Each row was made from one path, in order. Every step used is in the known rows, and no mark comes twice. Write each row's path.
Known rows
N-B:  28.4   6.0  -9.9 -10.4 -10.4  -6.4 -13.9  -3.7  -2.7  -5.3   2.5  13.0  10.6 -29.5 -20.0 -19.7  14.5   7.8 -27.3 -14.2
K-B-W-P-S: -24.1  10.0 -10.8  -5.9   1.0 -10.0   4.1  -2.2   3.7 -10.8   1.6  -0.7   5.3   4.3   3.8  -6.4  24.6  -0.6   4.1 -16.1
S-B-W-P:   4.1   8.7  -1.4 -11.6 -12.3  -9.5  20.0  -6.7  21.8 -10.7   3.8  10.1   2.3   2.0  11.8   0.3  27.5   1.3  -1.1 -21.6
N-P-S: -18.0   7.4 -16.7  -1.4   1.9  -9.4  -8.3  -0.7   1.3 -11.1  -5.0 -11.4  13.7  -5.4 -17.3 -20.8  16.5  -0.8 -20.8 -11.8
P-S-B-K: -14.9   3.8  -0.9   2.0  -5.7   1.4  -9.5  -5.2  12.2  -7.8  -2.6  -2.4 -13.9 -31.4   9.6 -21.7   7.2  -1.8 -15.7 -16.1
W-B-N-P-K: -23.4  14.7  -9.2   4.5   1.0  -0.1   0.7  -8.0  10.0 -17.3  -3.2   9.4   9.8  -7.3 -16.1 -27.9  12.0   3.4 -30.1 -13.7
B-W-P:   4.0  10.6  -3.8 -14.7 -11.9  -6.2  19.2  -7.1  24.1 -12.6   2.1  10.5   6.8   7.7  -2.3  -1.4  28.4   2.4   2.6 -19.3
S-B:  25.7  -2.6  -3.2  -6.2  -9.9 -15.2  -4.4  -0.8  -4.7  -4.2  -1.1   7.1   1.0 -34.7  17.5 -12.7  13.4  -0.1 -12.1 -20.6
K-B-W:   3.1   5.3  -6.8  -2.1 -13.1   0.1 -12.9  -1.4  -5.6  -7.2   6.6  11.0  -6.9 -21.6  10.9  -2.3  26.8  11.2  -5.6 -21.6
S-B-K:   2.5   3.0   1.9  -1.2 -12.1   0.8  -4.9  -6.4  11.4  -7.4  -1.6   2.8 -15.6 -35.2   8.8 -20.4   7.3   0.0 -16.7 -18.0
K-N-P-S-B-W: -20.9   6.7 -10.0   0.8  -6.3   2.5 -18.4  -3.0  13.6 -10.2  -1.0  -1.4   2.6 -18.2  19.6  -4.1  27.7   5.6 -19.0 -17.4
S-B-K-N:   6.7   9.4  -7.3 -13.4 -11.5  -3.0  -8.6  -6.4 -17.2 -12.7  -9.1  -1.1   6.9 -33.9  17.0 -16.7  15.0  -0.2  -4.6 -11.0
W-P-K-N:   8.2  14.7 -11.2 -16.3  -2.9 -12.9   2.1 -10.8 -19.3 -14.8 -10.4   5.3  23.6 -15.0   7.1 -15.4  23.6  -2.9   3.3  -7.1
K-S:  25.8   0.0  -9.4 -23.1  -9.1  -2.1  -7.2  -3.6 -11.7  -9.7  -8.9   3.2  27.1 -38.0   8.3 -11.3  21.2   7.5  -2.8 -20.2
W-B-N: -23.6  10.1  -8.7 -12.6  -5.2   9.8   7.3   4.0   9.7 -21.2  -3.1  22.5  11.4  -4.4  -9.8 -20.0   4.2   7.5  -3.0 -21.0
W-B-K-P:  22.2  13.4   0.0  -6.3 -12.7  -8.7   9.2  -8.0 -33.4 -20.2   2.4  -0.5 -17.3 -15.4   6.9 -16.9   5.2 -10.2   2.5 -15.7
W-B:  33.0  15.5  -4.2 -14.6  -6.8 -15.3  11.6  -1.2 -22.9  -8.8   4.6  14.5  11.8  -1.5 -11.3 -16.1   8.5  -5.5  -4.4 -21.5
P-S: -10.9   2.5 -13.9  -6.5   4.0  -7.3 -15.2   0.5   0.4  -8.3  -7.3  -2.6  12.0 -16.1  -7.8 -18.7  14.9  -2.2  -2.3 -11.9
P-B: -19.9  -3.3  -8.3 -21.9  -0.4  -6.4  -0.5   5.9   1.9  -3.7  -4.6  10.3 -17.4  -5.7 -17.1 -19.5  18.8   5.2  -1.7 -10.5
P-K-S:  13.2   3.2  -7.9 -14.5  -1.9  -0.7 -12.2  -9.2  -8.7  -9.9 -10.0   5.7  26.2 -40.0  10.6 -16.4  21.8   5.7  -8.3 -17.1
P-S-B:   0.5  -1.4  -7.2  -1.7  -0.8 -14.6 -10.9   0.8  -4.2  -4.4  -2.6  -0.2   2.4 -28.8  19.4 -14.0  13.5  -3.0 -10.5 -17.8

Which path is each row?
-16.0   6.4   0.3  -0.2  -6.3  -1.8   1.7  -6.6  14.8  -8.8  -1.0  -2.1 -13.3 -21.9  10.4 -19.2   9.3  -3.2 -12.2 -16.8 | W-P-S-B-K
-25.4   8.6  -9.0   7.4  -0.1  -0.1  -5.0  -7.9  15.4 -15.5  -5.3   6.9   6.5 -18.8  -6.3 -26.5  13.6   5.3 -32.9 -13.5 | S-B-N-P-K
 19.1   4.8   0.6  -2.1 -14.2  -8.5   1.4  -7.9 -24.7 -17.8  -0.3  -4.2 -22.8 -31.3  20.9 -15.4   8.0  -7.7  -1.3 -15.3 | S-B-K-P
-26.4   1.8 -11.0 -16.5  -2.7  -8.8   6.7   4.8   2.8  -6.5  -2.2   1.6 -15.5   5.3 -26.3 -21.6  20.1   6.8 -20.1 -10.4 | N-P-B
 26.6  -3.0  -4.0 -13.4  -9.9 -10.7  -5.3  -2.1 -12.7  -5.6  -3.8   4.0  13.7 -44.5  31.1  -8.8  17.5   3.9 -10.7 -23.6 | K-S-B
-34.9   3.6 -10.1  -1.5  -3.7   6.8  -4.9   1.9  -2.6 -18.5  -2.5  20.0   0.4 -25.1   4.6 -20.5   9.5  13.8  -3.8 -18.4 | P-K-B-N
  4.9   9.6  -6.4 -14.8  -3.6   1.0  -2.7 -12.4   3.1 -11.4  -3.6   8.7  25.0 -27.6  11.4 -10.3  28.1   8.2 -12.5 -18.2 | N-B-W-P-K-S
-34.5  -1.4  -7.9  -7.5  -3.9  13.3  -7.4   0.6  18.0 -19.0  -9.5  16.2  12.1 -36.0  20.7 -17.6  10.9  13.2 -10.1 -21.2 | P-K-S-B-N
-36.8   6.4  -9.0  -3.7  -4.2   3.6   6.7   0.4   0.3 -19.6  -0.8  20.3   1.6 -15.3   5.2 -18.1  11.3  12.3  -0.3 -19.0 | W-P-K-B-N
-30.6   0.8  -7.2 -12.7  -5.0   9.7 -13.6   1.6  26.3  -6.5  -1.0  11.9 -17.2  -6.5  -6.2  -7.7  29.1  11.1  -6.9 -14.6 | P-B-W
-62.3   1.0  -9.8 -21.1  -1.4  10.8  14.4   6.8  30.3 -19.3  -7.2  19.8  -7.7   5.6 -13.3 -18.8  13.7  13.1   3.9 -14.4 | W-P-B-N
-12.4  11.3  -8.1  -1.9   1.4  -7.3  -4.8  -3.6 -22.5 -17.0  -1.9  -8.8  -7.1 -10.1   4.2 -18.8   8.4 -10.5   2.5 -12.0 | W-B-K-P-S
 -4.5  12.2 -10.9  -5.0  -8.5   9.8 -27.1  -8.5  12.5 -10.1   0.3  12.5   8.9 -26.0   0.0  -9.4  28.9  12.0 -23.3 -12.6 | P-K-N-B-W
-28.9  -2.4  -8.0  -6.5  -7.3   9.7  -4.3   4.2  22.0 -18.0  -7.0  17.1   4.3 -28.1  10.4 -17.7   7.4  11.5  -8.4 -20.5 | S-B-N
 13.5  12.8 -16.4 -11.5 -12.4 -12.3   2.0  -4.4 -17.8 -15.6  -6.4  -8.2  22.1 -10.0 -13.8 -18.2  21.2   3.7 -24.8 -11.2 | K-N-P
  4.4  10.5  -3.6  -5.4   0.2 -13.6  10.8 -12.6   8.8 -10.5  -3.3  11.6   8.5  -7.9  -5.7 -18.7  19.7  -3.9  -5.5 -12.6 | W-P-K
 20.5   8.9  -2.7  -4.3 -14.5  -4.5  -3.5  -9.1 -23.5 -18.5   1.6  -1.5 -18.4 -29.6   2.6 -18.6   8.2  -3.4  -8.8 -12.2 | N-B-K-P
-17.0  11.6  -8.3 -23.3  -7.6  -2.2   4.5  -4.4 -11.6 -13.6  -9.2   1.1  -1.7 -10.2   0.6 -17.6  19.3   1.1   4.0  -6.8 | W-P-B-K-N
  0.6   1.3  -3.8  -1.4 -11.7   3.6 -16.0  -3.0  21.5  -7.0   1.4   9.8  -4.1 -26.1  18.3  -2.8  25.2   7.3 -14.0 -21.6 | S-B-W
-15.3   3.7  -6.1 -19.9  -7.8   7.5  -1.6  -4.0   0.4 -10.7  -6.9  -3.1   2.4 -26.8   0.1 -18.7  19.2   9.9 -15.2 -16.9 | N-P-B-K-S
 -9.5   6.2 -11.0 -10.6  -2.6   5.4  -6.7  -8.2   0.8 -16.4  -9.9   3.0  27.3 -31.9   4.6 -19.2  20.8  10.2 -20.7 -17.5 | B-N-P-K-S
-60.9  -2.8 -11.6 -17.7  -0.7  15.6  -1.6   8.9  27.5 -17.5  -9.6  19.3  -9.1  -8.0 -13.8 -22.4  11.3  15.1  -1.2 -13.5 | P-B-N
 -6.9  12.7  -8.0 -13.3  -7.6  -5.9  -0.7  -6.9 -14.8 -14.1  -8.3  -4.1   8.3 -21.6  18.2 -15.0  16.5  -2.9  -0.3 -10.4 | W-P-S-B-K-N
-13.6   2.8  -6.0   2.0  -6.3   1.7 -18.6  -2.9  10.6 -10.7   1.0   1.7  -8.2 -22.4  25.7  -2.3  24.7   2.5  -8.8 -19.0 | K-P-S-B-W
  0.6  10.2  -8.8   4.5  -0.9  -9.2  -5.4 -10.9   4.5 -10.8  -4.3   2.2   8.6 -16.5 -16.4 -26.2  17.4   0.5 -30.8 -11.1 | N-P-K
